(in the rows, 128 means zero)
Known rows, with every step that occurs:
teno -> ripo -> zave: [126  91 161 128 108 130 134 107 126 108 142 149 122 115 117 110 156 164
 139 118 125 102 112 111  95 144 142 123 164 149 110]
lotos -> bapir -> sadu -> teno: [149 114 166 120 130 113 122 153  85 116  97 158 129 114 159  86 127 135
 144 130 135 131 105 100 110 101 115 138 137 150 173]
ripo -> teno -> sadu -> bapir -> navat: [159 105 201 151 106 130 147 130 114 138 129 181 135 104 123 104 110 152
 141 142 128  95  76  86  93 163 153  91 165 112 147]
somomo -> zave -> ripo -> teno -> sadu -> bapir -> lotos: [139  47 177 144 113  95 162 132 131 139 149 197 136  73 145  57 124 147
 176 106 167 144  43  71  80 130 103 124 130 126 138]
bapir -> navat -> zave -> ripo -> teno: [160 103 162 113  97 124 159 115 179 109 141 163 154 101 145 121 175 149
 144 129 117 120  72  87  62 158 154 148 159 161 124]
teno -> sadu -> bapir -> navat: [166 107 188 131 126 123 120 125 111 132 105 146 135 112 113 110  96 149
 143 137 123 113  95  92 113 150 148 136 155 112 158]
golaz -> zave -> ripo -> teno -> sadu -> bapir: [149  56 198 127 103 115 172 138 129  99 142 232 126  69 145  94 152 172
 194 113 145 127  46  88  76 115 144 100 127 135 121]
bapir -> navat -> zave -> ripo: [167 105 149  92 115 117 132 109 183 104 122 128 159 111 135 129 164 144
 149 128 109 144  92  97  85 144 152 191 150 161 131]
navat -> zave -> ripo -> teno -> sadu -> bapir: [155  76 185 112 122 119 184 131 131 114 156 237 136  77 138  94 142 160
 184 114 126 109  48  79  72 111 162  92 145 138 116]
gupo -> bapir -> lotos: [159 125 145 134 125  77 127 142 122 140 104 116 118 100 134  87 116 110
 147 147 127 146 119 126  74 124 110 145 125 112 163]
fudu -> bapir -> navat -> gumited: [156 137 161 116 116 122 109 134 142 154 105 115 143 139 117 150 136 133
 120 108 141 119 135 110  97 156 145 128 172 145 197]
gupo -> bapir -> fudu: [157 121 146 145 130  85 130 156  99 137  98 154 117 139 139  98 103 105
 154 141 106 164 111 118  67  88 132 125 127 127 146]
mori -> sadu -> bapir: [160 116 167 114 157 110 114 150 107 125  98 167 122 143 106 121 115 130
 158 148 134 133 119  70 113 119 138 136 152 115 160]
somomo -> zave -> ripo -> teno -> sadu: [124  44 179 151  73 156 155 104 126 114 170 209 138  97 159  90 179 165
 157 126 169 128  57  78  86 126 130  87 144 134 111]
somomo -> zave: [135  82 144 140 112 125 128 130 102 143 130 154 134 117 143 106 166 117
 144 108 154 134 134  96  98 133 135 126 129 128 127]
gumited -> navat -> zave -> ripo -> teno: [150  80 157 112 105 138 179 123 167 112 159 194 187  92 153 140 194 140
 162 124 145  95  77  93  37 135 138 115 179 160 135]
mori -> sadu: [146 123 159 113 130 148  96 127 122 111 106 147 130 151 113 131 159 142
 141 170 154 127 121  89 124 115 144 131 166 122 153]
lotos -> bapir -> navat -> zave -> ripo: [171 112 163 101 118 106 130 141 156 108 121 145 155 102 170 128 143 156
 148 107  92 164  90  83  78 137 149 201 138 154 160]
zeputu -> bapir -> navat: [162 119 176 154 135 130 107 102 140 148 112 113 112 126 135 139 136 122
 127 127 118 131 116 118 112 176 147 152 174 138 155]
pige -> bapir -> navat -> gumited: [184 142 205 128 118 137 119 124 143 147 106  94 155 127 146 145 154 121
 140 119 128 135 125  97  99 143 147 132 157 131 227]
sadu -> teno -> ripo: [125  94 141  75 115 129 141 112 113  86  99 140 145 139  93  81 150 171
 154 132 110  69 107 102 127 139 122 115 150 156 108]
bapir -> sadu -> teno -> ripo: [125 100 151 103 122 137 127 102 137  93  95 127 138 135 116  69 134 160
 136 148 136  77  90  95 136 122 113 147 163 170 124]
mori -> sadu -> teno -> ripo: [120  98 153  69 124 140 109 107 130  74  83 147 147 161  86  96 151 188
 153 159 126  71 106  73 139 126 123 131 167 149 122]
navat -> zave: [152 116 142 102 128 121 142 137 125 129 124 159 142 106 130 129 172 122
 155 123 124 114 125 113  95 112 166 123 142 135 125]
fudu -> bapir: [132 126 129 144 123 113 128 149 106 141 113 155 113 128 113 122 142 115
 126 123 147 142 134 148 109 127 139 115 149 124 140]
pige -> bapir -> gupo: [144 141 170 152 146 128 130 123 137 137  93 117 115 113 169  93 129  90
 144 137 144 177 101 125 106  96 136 151 129 130 154]
sadu -> bapir -> navat -> zave -> ripo: [180  97 152  89 141  79 153 129 164 116 112 151 149 104 130 117 126 137
 167 104  91 149  90  78  75 144 148 197 140 156 141]
zeputu -> bapir -> lotos: [149 114 161 145 156 110 114 122 132 156 116 111 104 108 131 111 138 107
 149 129 144 142 103 141 117 146 122 145 159 131 162]
ripo -> zave -> navat: [175  97 165 138 105 123 138 122 108 122 148 163 153  80 131 154 185 152
 145 137 156 131 122 105  75 166 146 136 156 137 124]
gumited -> navat: [148 105 154 127 122 149 131 127 114 128 124 136 175 127 129 146 161 122
 143 144 156  98 127 116  80 140 125 122 175 131 160]

Rows:
[155  62 187 115 121 129 185 128 144 118 158 234 178  73 144 127 144 160
 180 112 141  82  54  69  40 123 144  99 175 139 141] | gumited -> navat -> zave -> ripo -> teno -> sadu -> bapir
[186 118 179  87 114 149 135 122 122 127 133 135 172 119 127 168 187 150
 148 147 162  99 122  76 102 159 146 123 161 149 169] | zave -> navat -> gumited
[164  78 184  56 107 127 147 102 122  91 135 158 180 100 105 137 188 205
 163 107 138  48 109  61  79 173 135 113 167 184 140] | sadu -> teno -> ripo -> zave -> navat -> gumited
[134  91 177 129 114 110 125 129 109 102 118 171 124 103 155  77 123 176
 139 105 123 109  94  86  90 118 115 149 152 172 147] | lotos -> bapir -> sadu -> teno -> ripo -> zave
[146  73 184 112 138 124 183 109 176 121 140 222 171  71 171 102 115 141
 174 115 153  96  34  62  34 107 139 131 169 160 128] | gumited -> navat -> zave -> ripo -> teno -> sadu -> bapir -> gupo
[167  83 193  87 110 132 135  89 150  97 127 149 172  98 126 125 170 195
 144 124 163  58  91  53  87 159 120 142 182 198 157] | bapir -> sadu -> teno -> ripo -> zave -> navat -> gumited
[171  96 169 109 128  86 178 134 166 123 129 184 148  87 138 107 136 140
 160 107  96 129  74  71  55 160 156 154 148 157 130] | sadu -> bapir -> navat -> zave -> ripo -> teno
[149  93 154 106 107 125 177 126 154 107 155 196 140  97 149 114 192 142
 162 127 132 123  75  99  70 125 156 109 149 159 112] | navat -> zave -> ripo -> teno
[155  79 176 109 128  94 175 136 155 122 146 201 141  64 135  77 127 153
 187 116 136 122  33  87  77 113 139 122 144 130 139] | navat -> zave -> ripo -> teno -> sadu -> bapir -> lotos
[150  96 196 142 116 131 166 140  84 137 141 215 119  96 126  93 125 143
 158 135 142  95  76  94  98 130 152  53 153 108 131] | ripo -> teno -> sadu -> bapir
[154  84 202 145 106 149 144  79 184 120 157 190 128  81 160 127 161 172
 147 118 123 111  39  93  82 160 165 125 183 149 128] | zeputu -> bapir -> navat -> zave -> ripo -> teno -> sadu
[123  74 155  90 110 117 146 108 103  91 125 164 138 111  99  90 160 174
 159 107 113  76 114 107  90 142 128 109 155 161 105] | sadu -> teno -> ripo -> zave
[150 130 175 159 125 130 108 151 108 135 115 147 114 119 178 111 121 123
 123 141 148 161 105 102 112 101 129 153 145 137 178] | lotos -> bapir -> sadu
[164  92 194 157 115 123 138  94 145  99 107 143 158  77 142  98 158 177
 136 130 150 118  86  95  95 149 113 177 161 160 144] | pige -> bapir -> sadu -> teno -> ripo -> zave -> navat
[128  84 162 119 115 124 130  98 131  96 117 150 128 111 120  79 142 167
 140 126 137  86  93 101  98 125 119 138 167 178 123] | bapir -> sadu -> teno -> ripo -> zave
[153 101 180 125 132 129 137 135  82 130 121 178 120 112 113 104 111 138
 163 134 134 117  99 103 118 119 148  99 144 107 141] | teno -> sadu -> bapir
[147  79 184 138 125 115 166 139 109 117 135 214 127 125 130  80 106 143
 185 137 132 154  24  89  85  92 135  95 149 141 133] | zave -> ripo -> teno -> sadu -> bapir -> fudu
[156  82 139  93 123 134 149 117 161 103 136 155 190 107 141 150 178 134
 167 122 137 116  96  97  57 121 132 160 168 159 145] | gumited -> navat -> zave -> ripo
[164 105 194 134 114 117 154 133 134 144 130 205 142  81 129 111 119 154
 151 117 113  78  79  72  78 149 178  98 160 118 136] | ripo -> teno -> sadu -> bapir -> navat -> zave
[144 100 188 153 131 120 155 157  83 139 125 213 121 123 125  88 101 128
 169 135 133 122  56  95  92  93 150  63 150 122 137] | ripo -> teno -> sadu -> bapir -> fudu
[117 134 126 145 139 111 122 130 134 147  93 143 105 126 142 101 112 100
 121 128 157 158 109 137 104 113 134 148 143 142 126] | fudu -> bapir -> gupo
[129 108 168 111 124 124 125 130 115  96  93 148 129 128 148  70 112 171
 133 129 124 100  90  83 125 115 108 156 150 164 150] | lotos -> bapir -> sadu -> teno -> ripo
[165  93 187 137  76 118 154 104 175 111 146 195 140  73 162 104 138 174
 147 139 107 115  59  83  40 140 154 128 154 132 127] | gupo -> bapir -> navat -> zave -> ripo -> teno -> sadu
[134 130 140 177 126 121 112 135 132 146 104 141 108 125 135 106 122 108
 108 138 174 154 110 142 118 114 127 147 164 140 156] | fudu -> bapir -> sadu
[141  82 179 113  90 152 166 108 148 102 163 215 146  87 149 111 182 169
 168 136 141 110  49  97  86 110 161  87 158 140 108] | navat -> zave -> ripo -> teno -> sadu
[164  83 172 139 100  89 139  96 139  94 112 168 141  69 139  88 127 187
 131 137 133  93  97  77  52 158 106 170 155 166 115] | gupo -> bapir -> sadu -> teno -> ripo -> zave -> navat
[147 120 155 115 168  92 145 138 115 140  94 149 108 119 143  88  91  90
 155 130 132 149 101  95  95 112 135 153 128 145 129] | sadu -> bapir -> gupo
[148 126 159 137 136 109 117 179  76 134 107 158 123 147 157 113 115 115
 156 125 115 175 100 111 103  83 142 133 132 136 170] | lotos -> bapir -> fudu
[139  84 165 139 110  88 139 105 131 102 108 166 113  94 137  62 115 163
 142 122 115  97 103  94  53 119 110 137 148 163 125] | gupo -> bapir -> sadu -> teno -> ripo -> zave
[150  77 178 117 134 104 174 145 128 119 140 238 139 103 141  90 119 145
 195 113 115 141  26  80  69  78 163 105 142 149 123] | navat -> zave -> ripo -> teno -> sadu -> bapir -> fudu
[156  84 186 126 109 113 130 122 119  93 121 172 150  78 154 103 140 199
 131 121 139 108  88  68  89 154 114 181 159 174 137] | lotos -> bapir -> sadu -> teno -> ripo -> zave -> navat
[145  84 182 108 136 113 179 112 162 118 140 226 121  75 167  76 115 140
 175 117 137 127  27  68  67  96 155 125 138 157 104] | navat -> zave -> ripo -> teno -> sadu -> bapir -> gupo
[133 106 188 143 136 126 161 122 114 139 124 205 107  96 151  75  96 124
 152 141 152 111  58  86  91 110 146  87 145 128 116] | ripo -> teno -> sadu -> bapir -> gupo
